What can hang from each mark:
sukif: divo goli rigef
lukof: bonov gumik
rigef: bonov sukif
bonov: lukof pubuk rigef
gesu: divo
divo: sukif zasod
zasod: tegi

Each row was made from one small tree. The marks that hang from a mark follow it in brackets, in alphabetical order. Every link used is in the known rows. Write each row's tree.
In the rows, zero is written as 128.
Known rows:
sukif[divo goli rigef]: [104 139 161  96 100 168  59 144 164 173 138  84 137 140 147  73 100 140
  62  81 100  83 124]
bonov[lukof[gumik] pubuk rigef]: [ 99 114  92  87 130 123 139  71  92  71 192 112 153 175 145 126  87  95
 104  53 135 128 112]
bonov[lukof[gumik] pubuk rigef[sukif]]: [ 81 104 110 104 121 147 133  78 107  50 200 111 163 153 147 113  96 111
 119  75 136 150 133]
lukof[bonov gumik]: [ 93  62 121 112  93 103 133 108 134 100 152 120 117 137 133 129 173 145
 120  68 149 111 121]
lukof[bonov[rigef] gumik]: [ 75  82 101  99 104 105 121  82 113  75 159 139 129 160 119 131 152 126
 102  62 126 100 113]
divo[sukif[rigef[bonov]] zasod[tegi]]: [147 169 141 123 128 119 177  85 167 144 171 121 117 144 116 134 156 174
  97 131 108 136 129]
rigef[bonov[lukof[gumik]]]: [ 97 125 135 134 103 116 160  69 126  94 188  94  95 160 137 152 138 148
 113 103 179 134 143]
gesu[divo[sukif[goli] zasod]]: [164 162 130 144 188 107 162 128 113 153 132 120 123 141 106 135 151 172
 120 123  97 172 130]
lukof[bonov[pubuk] gumik]: [105  45 112  91 102  96 147 128 113  83 164 110 143 156 140 124 149 120
 112  52 145 136 129]
zasod[tegi]: [100  76 140  68 116 109 127  82 166 139 166 101  99 122 126  80 154 148
 123  73 144 104 116]
rigef[bonov[lukof pubuk] sukif]: [ 96  97 144 113 113 124 149  86 138  85 188  92 142 162 138 120 111 118
 108 126 175 164 150]
gesu[divo[zasod]]: [160 111 152 119 141 110 163 121 131 160 116 102 111 162  95 130 131 149
 135  97 124 138 118]
bonov[lukof]: [114  97 124  97 124 114 115  78 133 139 161 107 109 155 141 121 119 109
 123  90 148  98  95]
bonov[lukof pubuk rigef]: [110 104  97  70 144 115 123  70  98  99 181 118 155 186 138 114  76  69
  99  71 128 110  97]
gesu[divo[sukif]]: [154 116 133 142 139  69 164  95 150 124 134 116  75 136 106 151 142 155
 135 101 144 151 142]
bonov[lukof pubuk rigef[sukif[goli]]]: [ 72 121 110  89 158 160  92  97 100  80 196 109 194 155 148  79  92  95
  86 101 113 148 122]
gesu[divo[sukif zasod]]: [180 139 134 146 161  86 184 105 128 150 120 128  99 150  96 154 144 163
 148 110 115 159 123]
sukif[divo goli rigef[bonov[lukof]]]: [ 93 180 145 114  95 163  75 113 155 143 169  79 134 180 152 108  76 133
  32 120 134  96 142]
bonov[lukof[gumik] rigef[sukif]]: [ 69 121 120 122 111 153 120  56 121  68 191 120 136 138 135 119 120 135
 130  84 142 127 121]
bonov[pubuk]: [128  58 140  79 127 105 141 116 125 135 152  98 132 148 136  97 126 105
 123  61 134 130 114]
rigef[bonov sukif[goli]]: [ 69 111 175 136 121 149 119 108 153 123 169  94 133 121 127  91 169 173
 106 146 146 165 160]
divo[zasod]: [142  94 148  95 142 126 146 108 125 178 121 119 124 146 116 108 155 136
 148  88 107 114  87]
rigef[bonov sukif]: [ 89  85 174 132  96 127 140  85 167 117 157 100 107 127 116 110 161 163
 132 128 163 149 151]
divo[sukif[rigef[bonov[pubuk]]]]: [155 127 145 133 119  97 169 108 148 116 173 103 128 156 139 145 124 124
  88 111 128 149 146]

Write each row's tree:
[159 148 132 105 138 127 156  97 162 158 164 127 128 127 124 115 150 160
 117 102  83 114 103]
divo[sukif[rigef] zasod[tegi]]
[ 99 139 173 127 114 146 107 127 153 150 173  79 142 145 139 108 136 144
  58 129 118 114 136]
sukif[goli rigef[bonov]]
[114 128 163 109 121 142 123 147 132 133 182  71 170 159 147 102 113 121
  53 114 119 141 146]
sukif[goli rigef[bonov[pubuk]]]
[158 160 158 170 106  86 168 100 169 116 154  95  89 156 105 175 120 162
  83 134 149 151 165]
gesu[divo[sukif[rigef[bonov]]]]
[ 58  80 106  86 139 139  86 123 108  68 168 135 202 160 131  77 132 109
  74  97 103 143 130]
lukof[bonov[pubuk rigef[sukif[goli]]]]
[117 100 127  96 126 101 158  86 120 107 180  92 129 188 140 133 104 100
  95 109 168 139 132]
rigef[bonov[lukof pubuk]]
[ 69  69 106  67  96 131  86 107 138  75 130 137 160 181 121  85  98 107
  80  69 125 117 140]
lukof[bonov[pubuk rigef[sukif[divo]]]]
[147 122 117  93 159 105 176  80 146 151 153 143 105 123 116 111 173 170
 145  96 105 136 109]
divo[sukif zasod[tegi]]
[ 83 131 149  75 126 185  95 123 165 156 143 107 141 121 119  34 143 195
 105 103 100 136 145]
rigef[sukif[divo[zasod[tegi]] goli]]
[ 56 142 148 152 115 159 128  91 131  76 207  86 139 126 146 119 154 174
 104 137 168 169 169]
rigef[bonov[lukof[gumik]] sukif[goli]]
[134 145 140 134 142 133 104 123 147 154 166 113 139 116 151 113 146 142
  90 106  85 120 114]
divo[sukif[goli rigef]]
[146 142 126 128 186 128 148 118 108 172 139 140 136 127 131 109 176 160
 134 117  80 149 107]
divo[sukif[goli] zasod]
[ 91  65  91  82 115  99 138 102  95  61 168 131 159 176 127 123 125 106
  92  47 128 123 122]
lukof[bonov[pubuk rigef] gumik]
[ 55 128 142  94 121 177  62 101 145 124 137 119 146 141 128  52 111 145
  86  90 106 119 141]
bonov[rigef[sukif[divo goli]]]
[101 126 158 103 132 186  89 136 142 169 116 111 148 132 123  56 138 173
 122 109  95 139 135]
rigef[sukif[divo[zasod] goli]]
[106 147 147 140  82 136 143  87 147 103 200  79 120 158 147 160 112 140
  85 109 159 116 135]
sukif[rigef[bonov[lukof[gumik]]]]
[120 131 138 126  91 130 157 102 127  85 209  71 147 172 157 151  91 117
  74  92 158 138 143]
sukif[rigef[bonov[lukof[gumik] pubuk]]]
[ 91 151 172 124 125 180 118 128 149 157 123 103 137 148 113  76 142 191
 101 140 117 158 163]
rigef[bonov sukif[divo[zasod] goli]]
[110 106 129 114 110 111 177  87 110  77 196  84 122 171 146 144 113 124
 104  88 178 157 152]
rigef[bonov[lukof[gumik] pubuk]]
[ 62 128 170 118  99 162  98 114 170 130 143  91 120 135 123  74 138 180
  88 126 148 148 180]
rigef[bonov sukif[divo goli]]
